What can hang from each mark
j_554: j_316 j_641
j_641: j_317
j_411: j_317 j_681
j_316: j_256 j_317 j_554
j_681: j_411
j_430: j_411 j_552
j_317: j_316 j_411 j_641
j_256: j_316 j_411

Every row comes from one small tree of marks. The marks that hang from a mark follow it in brackets, in the order of their numbers. Every link used is in the known rows. Which tree was each row made from?
Known rows
j_256(j_316(j_554)): [ 4.47 -1.99  3.00 -1.02  0.59 -0.97  3.76  0.12  1.44  2.94 -0.44 -2.66
 -0.64 -2.81 -0.58 -1.17  2.95  0.46 -0.27  1.81 -0.31]
j_430(j_411): [ 0.89 -2.72 -0.67 -0.19 -0.88 -0.20  2.61  1.58  1.62  1.14  1.51 -1.41
  0.31 -1.70 -1.12 -0.11  0.08 -1.07  2.54  0.21 -0.89]
j_641(j_317(j_316(j_256))): [ 2.23  0.65 -0.67 -0.87 -1.20 -0.15  1.00  0.95  1.43  2.10 -0.55 -1.66
  2.51 -1.90 -1.91 -0.10  1.25  1.20 -0.87  0.01  0.46]
j_411(j_317(j_316(j_256 j_554) j_641) j_681): [ 3.32  0.12  1.67 -2.64 -1.08 -3.45  4.44  0.26  3.71  3.94 -2.94 -1.30
  1.51 -4.58  0.69  1.40 -1.27 -1.99 -0.36  1.45  2.16]
j_681(j_411(j_317(j_316(j_554) j_641))): [ 3.73 -3.18  1.75 -0.38 -1.92 -3.70  4.27  1.65  4.63  4.31 -1.36 -2.87
  1.81 -0.87 -1.04 -0.23  0.51  0.04 -0.39 -0.76  1.23]
j_554(j_316(j_256(j_411) j_317(j_641))): [ 4.80 -0.92  0.92 -2.45  0.68 -1.68  4.52  0.81  3.23  3.79 -0.88 -2.02
  1.15 -2.66 -3.39 -0.60  2.89  1.10  0.36  0.44  1.62]
j_641(j_317(j_316(j_554) j_411)): [ 2.47 -0.32 -0.21 -1.04 -0.83 -1.05  1.25  2.06  2.33  2.16 -0.19 -2.04
  0.75 -2.46  0.82 -1.40  1.62  2.13 -0.39 -1.47 -1.42]
j_641(j_317(j_316(j_256) j_411)): [ 2.27  0.18 -1.40 -1.10 -1.12 -0.42  1.36  1.40  2.03  2.87 -0.65 -1.78
  2.23 -2.77 -0.45 -1.01  0.85  1.30 -0.07 -1.08 -1.07]
j_256(j_411(j_317(j_641))): [ 3.08 -0.20  1.44 -0.79 -3.36 -2.40  3.41  0.22  3.69  1.41 -0.36  0.28
  0.60 -1.94 -0.96  0.69 -1.06 -1.09 -0.34  1.37  0.97]
j_430(j_411(j_317(j_316(j_256 j_554(j_641)))) j_552): [ 2.40 -3.21 -0.86  0.45 -1.40 -1.65  7.04  0.94  3.87  2.14  0.85 -0.53
  0.83 -3.31 -3.21 -0.11 -1.50  1.11  2.78  0.02  1.39]
j_554(j_316): [ 2.97 -2.42 -0.86 -0.54 -0.18 -2.01  2.13  2.20  2.74  3.51  1.58 -2.06
  1.74 -1.88 -2.40  0.17  3.07  0.40  0.52  1.19  1.65]
j_430(j_411(j_317(j_316(j_554)))): [ 1.35 -2.12 -0.37 -1.09 -0.73 -2.33  3.35  0.88  3.30  1.22  0.23 -0.62
  0.59 -3.11 -0.91  1.04 -0.21 -0.14  2.07  0.45 -0.26]
j_317(j_316 j_411 j_641): [ 3.33 -4.00 -1.71  0.65  0.69 -1.02  2.34  2.92  4.42  3.75  0.61 -5.81
  0.83 -2.96 -0.65  1.00  1.06  0.87  1.15  1.73  0.74]
j_681(j_411(j_317)): [ 2.25 -2.36  1.75 -0.37 -3.26 -3.48  3.62  1.07  3.20  4.05 -0.92 -0.79
  2.57 -0.31 -0.87 -0.92 -0.65 -1.43 -0.22 -1.48  0.41]
j_430(j_411(j_317(j_316(j_256 j_554)) j_681) j_552): [ 1.66 -0.80  0.31 -0.16 -1.63 -2.48  7.07  0.88  4.19  3.15  0.00  0.32
  1.48 -4.14 -1.57 -0.50 -2.45 -0.68  2.68 -0.45  0.54]
j_411(j_317(j_641)): [ 1.85 -2.47  1.21 -0.75 -1.92 -2.38  2.57  0.04  1.85  1.46 -0.41 -0.41
  1.22 -2.54 -1.41  1.38 -1.76 -1.45 -0.77  1.78  2.80]
j_430(j_411(j_317(j_641) j_681) j_552): [ 0.83 -2.75  1.07  0.58 -1.71 -1.36  6.66  1.10  3.77  2.53  0.83  0.81
  0.97 -3.45 -1.77 -0.24 -3.65 -1.83  1.90  0.04  1.45]
j_316(j_256 j_317(j_411(j_681)) j_554(j_641)): [ 4.89 -1.02  2.86 -4.65  0.31 -0.88  6.41  0.32  0.25  3.55 -3.53 -2.40
 -1.87 -3.11  2.01 -3.49  1.03  0.38  1.67 -2.88 -1.38]
j_317(j_316(j_256 j_554(j_641)) j_411(j_681)): [ 4.65 -1.32 -1.46 -2.27 -0.20 -1.80  4.73  2.32  3.74  5.36 -1.79 -4.46
  0.35 -4.03  2.27 -0.95  1.60  0.19  2.44 -0.47 -1.36]
j_681(j_411(j_317(j_316(j_256 j_554(j_641))))): [ 4.01 -2.96  0.90 -1.12 -2.39 -3.42  4.90  1.23  4.18  4.76 -1.85 -2.30
  2.14 -0.87 -1.05 -0.49  0.66 -0.01  0.18 -1.26  0.84]
j_641(j_317): [ 1.17 -0.29  0.78 -0.64 -1.96  0.20  0.49  1.09  0.20  1.00  0.36 -0.19
  1.40 -0.97 -0.81 -0.98  0.34  0.15 -1.41 -0.65  0.16]
j_316(j_317): [ 1.07 -0.36  3.28 -1.14 -0.26 -0.98  2.01  0.21  0.03  1.40 -0.39 -1.16
  0.72 -0.62 -1.58 -0.86  0.23 -0.42 -0.11 -0.42  0.41]

Which tree is each row?
[ 2.38  2.06  1.48 -1.35 -3.38 -3.31  3.43  0.39  5.07  3.06 -1.24  0.92
  1.81 -2.59  0.47  1.20 -1.17 -2.16 -0.07  1.18  0.01] => j_256(j_411(j_317(j_316) j_681))
[ 6.19  1.38  4.14 -3.78 -0.33 -1.58  6.05 -0.41  0.89  1.61 -3.21 -2.84
 -1.89 -2.54 -0.68 -2.93  1.72  1.61  0.60 -1.36 -0.21] => j_316(j_256(j_411) j_317(j_641) j_554)
[ 4.56 -4.86 -0.35 -2.74  1.40  0.10  4.98  1.22  2.42  4.23 -0.61 -2.22
  0.60 -1.74 -3.38  0.22  3.26  1.14  0.57  0.54  2.72] => j_554(j_316(j_256 j_317) j_641)
[ 1.51 -2.76  0.40  0.19 -1.35 -1.85  7.06  1.44  4.73  2.95  0.56  0.28
  0.75 -3.45 -1.36  0.12 -2.30 -0.57  2.34 -0.10  1.04] => j_430(j_411(j_317(j_316(j_554(j_641))) j_681) j_552)
[ 5.44 -0.51  6.11 -3.17  0.54 -0.60  6.56 -0.47  4.21  3.86 -2.75 -0.50
 -2.07 -2.70  1.01 -1.35  2.23 -0.37 -0.87  0.78 -1.38] => j_256(j_316(j_317 j_554(j_641)) j_411(j_681))
[ 4.37 -3.24  4.65 -2.63  2.06 -0.26  5.36 -0.03  2.10  3.93 -1.92 -2.09
 -1.75 -3.15  0.83 -1.73  2.31  0.33 -0.27  0.28 -1.07] => j_256(j_316(j_317(j_411(j_681)) j_554(j_641)))
[ 5.80  2.15  1.92 -3.57 -2.87 -3.01  5.88 -0.17  1.89  2.67 -2.97 -1.16
 -0.57 -3.82  1.21 -2.05  0.32 -0.65  0.95 -0.55 -0.34] => j_316(j_256(j_411(j_317(j_641) j_681)) j_554)
[ 1.31 -1.05  2.49 -1.76 -2.01 -2.54  3.29  0.23  2.63  3.09 -1.63  0.61
  1.49 -3.36  0.87  1.31 -2.90 -3.87 -0.99  1.42  2.28] => j_411(j_317(j_641) j_681)
[ 5.97  2.05  0.83 -2.62 -2.81 -2.25  4.96  0.34  0.85  2.01 -1.64 -2.43
 -0.69 -2.61  0.26 -2.83  1.98  0.73  1.71 -0.82 -1.13] => j_316(j_256(j_411) j_554)
[ 5.30 -1.45  0.26 -3.47 -1.41 -0.13  5.07  1.04  0.17  2.91 -2.18 -2.45
 -1.18 -2.86  1.54 -2.79  1.55  0.58  0.97 -1.72 -0.52] => j_316(j_256 j_554(j_641(j_317(j_411(j_681)))))
[ 1.26  0.15 -0.24 -0.95 -1.03 -0.59  1.00  2.06  2.86  3.24 -0.42 -1.11
  1.99 -2.62  1.03 -0.62  0.30  0.14 -0.62 -1.04 -1.26] => j_641(j_317(j_316 j_411(j_681)))
[ 2.46 -3.27  0.50 -0.61 -0.62 -0.50  3.14  2.46  2.58  3.93 -0.08 -3.28
 -0.05 -3.03  1.94 -0.88 -1.05 -2.36  0.90  0.23 -0.16] => j_317(j_411(j_681) j_641)
[ 3.11 -0.20  2.35 -3.05  0.37 -0.51  4.67 -0.01  0.55  3.80 -2.86 -2.40
  0.63 -3.32 -0.19 -2.13 -0.81 -1.31  1.04 -1.35 -0.33] => j_316(j_256 j_317(j_411(j_681) j_641))
[ 0.90 -0.05  0.67 -1.33 -1.92 -0.15  1.17  1.61  1.18  2.55 -0.32  0.19
  1.24 -2.27  1.74 -1.92 -0.61 -0.93 -0.66 -1.91 -1.63] => j_641(j_317(j_411(j_681)))
[ 4.02  0.56  3.44 -1.23 -1.17 -0.78  4.59 -0.19  4.44  4.33 -1.14 -0.23
  0.50 -2.91  0.10 -0.31  1.09 -2.17 -0.53  2.28 -1.30] => j_256(j_316 j_411(j_681))
[ 5.49 -1.72  0.17 -3.02 -1.38  0.09  4.65  0.76 -0.39  2.00 -1.73 -2.72
 -1.11 -2.15  0.06 -2.31  2.14  1.36  0.66 -1.05  0.38] => j_316(j_256 j_554(j_641(j_317)))
[ 4.96 -5.51 -2.48 -1.81  0.25  0.13  4.58  1.96  2.76  4.50  0.40 -2.83
  0.94 -1.92 -3.03  0.63  3.39  0.67  1.03  1.50  2.92] => j_554(j_316(j_256) j_641)
[ 0.91 -2.51 -0.65  1.45 -1.62 -2.04  5.63  1.01  4.08  1.90  1.70  0.07
  1.79 -2.96 -3.55  0.39 -2.16  0.45  2.45  0.37  1.24] => j_430(j_411(j_317(j_316)) j_552)
[ 4.82 -1.09 -1.04 -1.93 -0.96 -2.50  4.22  1.00  3.75  3.95 -0.30 -1.37
  1.89 -3.30 -2.92  0.11  2.30  0.39  0.63  1.23  1.84] => j_554(j_316(j_256(j_411(j_317(j_641)))))
[ 3.10 -3.34  1.32  0.02 -2.03 -3.31  3.82  1.54  4.71  4.49 -1.09 -2.57
  2.58 -0.70 -1.69  0.33 -0.04 -0.54 -0.49 -0.35  1.53] => j_681(j_411(j_317(j_316 j_641)))
[ 3.40 -0.91  1.71 -2.55  0.41 -0.42  4.29 -0.11  0.17  2.99 -2.23 -2.88
  0.50 -2.94 -1.32 -2.08 -0.25 -0.14  1.13 -1.17 -0.06] => j_316(j_256 j_317(j_411 j_641))
